Each row was made from one small tree. Brackets hold a mark, then the marks that hang from it, in alphabetical order. Every link used is in the known rows. Write each row's tree.
In the rows, 128 means zero.
Known rows
[D [L V]]: [124 108 128 119  91 111  83 116 134 154 130 143 150  93 157 116 137 118
 107 123 141 134 122 100 113 139 128 120 131]
[L F [S E] U]: [121 136 123 168 111 176  80 102 150 100 126 133 119 147 126 131 129 117
 177 127 138  89 109 127 147 106 131 122 125]
[E [S [L D U V]]]: [128 126 119 146 171 122  86 113 204 128 111  91 178 124 170 113 138 148
 165 146 155  97 144 111 180 139 143 130 121]
[D [L U]]: [138 120 135 139 121 139  57 133 139 172 117 125 151 109 156 128 122 123
 105 135 141  93 112 107 136 138 145 120 129]
[L [U J]]: [140 134 147 123  82 139  62 182 125 160 131 105 121 111 143 136 109 126
 147 133 113  74 128 123 125 122 148 128 133]
[D L]: [133 120 132 120 108 146  91 105 126 181 114 152 145 100 153 125 126 116
 106 128 138 146 116 117 108 143 128 119 131]
[U J [L D F S]]: [133 155 145 112 167 103 173 137 129  97 122 149 114 162  73 132 143 144
 128 121  95 183 148 146 131 127 117 127 127]
[P F]: [126 139 116 144 109 167 169 118 110 192 108 141 117 117 137 125 109  99
 148 126 142 124 124 131  93 122 129 127 135]
[C [V [L D]]]: [126 116 109 151 192 151 193 128   6 149 113 143 135 117 130 132 139 118
 106 122 131 150 127 150 100 138 123 136 129]
[V [L D F S]]: [116 122 110 140 205 127 207  95  98 116 125 173 121 157 123 139 151 135
 113 127 123 189 128 150 128 127 109 132 125]
[S [L V]]: [122 129 128 115  82 140  79 100 192 146 113 118 132 101 171 114 133 117
 156 143 149 138 137 122 103 134 130 122 129]
[S E]: [125 133 120 149  78 185  80 104 137 170 116 125 111  98 137 127 113  92
 177 118 136 109 105 130 100 118 126 123 132]
[U J [L D F V]]: [130 135 141 104 128  65 169 179 123  70 140 124 110 137  87 128 128 132
 122 116  92 155 152 121 112 129 120 134 131]
[J [U L]]: [129 159 127 139 101 148 149 108 197 186 110  91 107 106  91 122 118 148
 128 116 130 111 124 141 103 129 134 128 126]
[U J [L D]]: [141 149 148 114 149 106 143 160 124 159 113 117 113 122  82 132 124 124
 121 117  90 145 138 142 115 136 130 128 131]
[C [V [L D S]]]: [118 126 112 158 214 151 188 100  16 152 112 161 144 136 125 128 166 134
 115 123 133 166 126 159 122 131 122 129 125]
[J [U [L D S V]]]: [119 151 121 154 188 110 154 102 208 145 122 110 118 140  84 110 168 171
 140 110 128 143 127 136 144 125 130 122 120]
[U J L]: [138 155 154 105  66 119 117 152 128 175 116 110 111 103  87 131 114 118
 126 118  97 124 139 137 104 131 133 130 133]
[D [L [F P] U V]]: [138  85 127  96  95  88  82 147 136  79 163 118 154 129 164 122 108 120
  89 132 153 107 114  85 161 135 131 127 128]
[D [L F]]: [129 116 127 115 111 142 128 112 122 114 116 167 140 118 150 130 120 121
 105 133 136 162 124 113  99 139 116 124 131]
[U J]: [134 133 143 102  76 148  99 153 113 170 120 129 120 100 143 134 110 121
 151 127 113 131 132 130 101 126 133 127 136]
[E [S [L F U]]]: [130 146 123 132 109 162 109  91 200 108  98 102 167 129 168 127 108 136
 159 155 154 103 150 121 156 133 134 134 123]
[D [L S]]: [125 129 133 127 127 151  83  76 138 181 110 166 151 116 142 120 153 137
 113 130 143 165 117 124 129 135 129 114 127]
[L F S U V]: [116 131 126 143 119 132 102 127 138  82 151 139 133 146 135 128 143 147
 164 135 141 103 129 114 153 110 129 128 126]
[F P]: [139 108 125  93  94 168 107 111 108 174 138 121 125 106 141 128  99 116
 136 125 148 150 108 130 133 130 130 126 132]
[V [L F [U J]]]: [131 118 134 118  85  94 150 176 106 121 147 117 114 127 142 147 105 117
  92 135 102  78 139 128 118 126 132 141 132]
[L D [F P] S U]: [136 107 121 122 207 151 123 132 126  89 153 137 135 173 127 132 123 145
 149 133 146 153 111 129 191 121 127 124 123]
[C [V [L F S]]]: [114 131 116 140 136 156 201  89  16 107 115 167 134 138 126 134 148 128
 111 127 138 156 133 151 102 124 113 136 127]

Which tree is each row?
[123 137 114 139 165 100 199 138 195  83 133 107 112 143  93 120 135 158
 122 113 119 137 138 128 111 128 116 132 124] | [J [U [L D F V]]]
[134 115 130 132 120 137  95 141 139 110 129 141 144 127 150 133 115 126
 101 140 134 106 122 106 125 134 131 125 128] | [D [L F U]]
[140 139 151 112  79 137  39 162 196 157 115  93 128 112 166 127 110 124
 146 151 119  82 138 129 124 134 152 123 130] | [S [L [U J]]]
[126 117 121 137 167 118 105 146 189  58 138 116 136 151 166 122 130 135
 152 150 137 121 140 115 138 132 127 128 125] | [S [L D F U V]]
[133 107 145 105  76  71  74 188 139  77 150 125 146 121 164 127 121 125
  94 132 108  85 137  87 129 133 134 128 132] | [D [L F [U J] V]]
[129 149 149  94  51  77 148 165 130  87 138 117 111 121  95 129 118 124
 120 118  98 128 152 118 100 124 123 134 133] | [U J [L F V]]
[116 134 119 148 139 159 164  86  19 170 112 154 141 118 128 128 155 125
 115 127 141 142 126 153 109 127 125 132 127] | [C [V [L S]]]
[133 123 130  86  78  95 156 121 128  89 157 110 118 127  93 125 105 120
 117 115 140 150 127 115 132 128 117 134 130] | [U [L [F P] V]]
[125 124 119 167 217 127 145 118 119 175 126 133 133 145 122 134 151 138
 119 131 131 117 118 143 167 127 137 126 123] | [V [L D S U]]
[124 158 127 168 173 149 114  83 153 162 106 130 113 139  69 121 155 114
 157 107 128 148 111 147 143 121 125 118 123] | [U [L D [S E]]]
[120 149 122 129  89 110 175 122 199  98 130 101 111 125  97 122 125 150
 123 115 125 115 134 122  99 124 119 133 126] | [J [U [L F V]]]
[122 107 126 110  96 109 122 120 125  91 134 159 143 114 159 123 130 123
 104 128 138 148 128  97 103 136 115 125 131] | [D [L F V]]
[131  97 110 102 108 143 204 114   4 103 143 133 134 124 142 135 103 110
  86 125 141 151 122 139 107 133 113 142 130] | [C [V [L [F P]]]]
[116 146 127 135 180 101 178 107 133  76 130 152 123 160  70 123 160 148
 140 117 124 182 140 131 138 124 114 126 123] | [U [L D F S V]]
[136 136 144 140 183 131  79 168 128 150 134 129 132 147 127 131 142 148
 151 133 108 115 128 136 163 122 143 121 127] | [L D S [U J]]
[135 139 144 111 129  72 132 171 127 133 135 110 117 118  89 123 135 129
 127 114  95 139 142 125 121 133 130 129 132] | [U J [L D V]]
[148 106 142  81  76 125  94 184 118  97 160 100 119 133 148 137  84 121
 124 135 121 100 123 117 150 123 138 133 133] | [L [F P] [U J]]
[138 113 131 135 166  92 132 188 101 167 139 111 121 126 138 142 122 122
  97 130 102  86 129 134 139 134 142 135 130] | [V [L D [U J]]]
[142 109 125 104 104 155 113 148 120 102 155 109 128 138 140 137  87 123
 137 136 149 111 113 119 155 122 130 132 130] | [L [F P] U]
[128 159 123 132 102 144 185 111 193 123 117 105 103 128  90 129 112 149
 117 119 126 128 131 139  95 127 121 132 126] | [J [U [L F]]]
[136  86 115 113 165 110 124 170 116  60 168 111 134 152 143 128 108 132
 139 129 144 126 115 107 173 124 127 132 127] | [L D [F P] U V]
[122 121 114 160 216 120 182 123 110 110 131 148 127 167 122 141 145 141
 115 134 125 137 123 142 157 124 125 131 123] | [V [L D F S U]]
[114 130 114 161 104 148 116  65 130 193 119 139 114 112 130 128 145 103
 135 120 136 117 104 145 124 119 126 124 126] | [V [L [S E]]]
[127 130 139 142 117 125 114 156  33 158 127 118 142 123 134 133 146 129
 108 130 114  70 135 143 133 123 147 134 128] | [C [V [L S [U J]]]]
[111 134 122 154  85 151  67  83 150 150 134 136 121 113 132 114 155 113
 183 116 143 116 108 123 131 109 129 118 127] | [L [S E] V]
[120 128 122 149 140 128 154 106 120 127 132 143 126 148 129 142 135 134
 114 137 132 106 125 136 147 120 130 133 125] | [V [L F S U]]
[138 101 117  89 168 151 140 103 172  88 128 128 126 148 165 122 106 120
 135 145 144 202 126 138 134 142 114 126 127] | [S [L D [F P]]]
[120 121 113 133 116 150 208 117   4 102 123 153 130 121 135 138 122 112
 102 127 132 138 132 143  81 129 113 142 131] | [C [V [L F]]]
[129 148 153 100  54  80 110 158 133 152 128 107 117 100  94 124 128 122
 124 115 106 112 142 119 108 128 135 130 133] | [U J [L V]]
[139 125 139 113 158 124  99 177 181  74 124 113 126 150 167 131 113 129
 140 158 107 121 147 132 130 135 131 128 129] | [S [L D F [U J]]]
[122 119 122 125 159 130  98 113 183 128 120 126 134 121 163 113 142 127
 158 141 142 161 135 129 117 138 124 120 127] | [S [L D V]]
[120 151 131 142 179 106 139 101 139 140 124 140 128 139  74 118 167 145
 143 114 124 166 131 134 151 125 127 122 124] | [U [L D S V]]
[117 130 115 173 114 135 126  99 136 124 131 132 111 142 125 137 134 107
 129 128 135  77 109 134 145 112 130 131 123] | [V [L F [S E] U]]
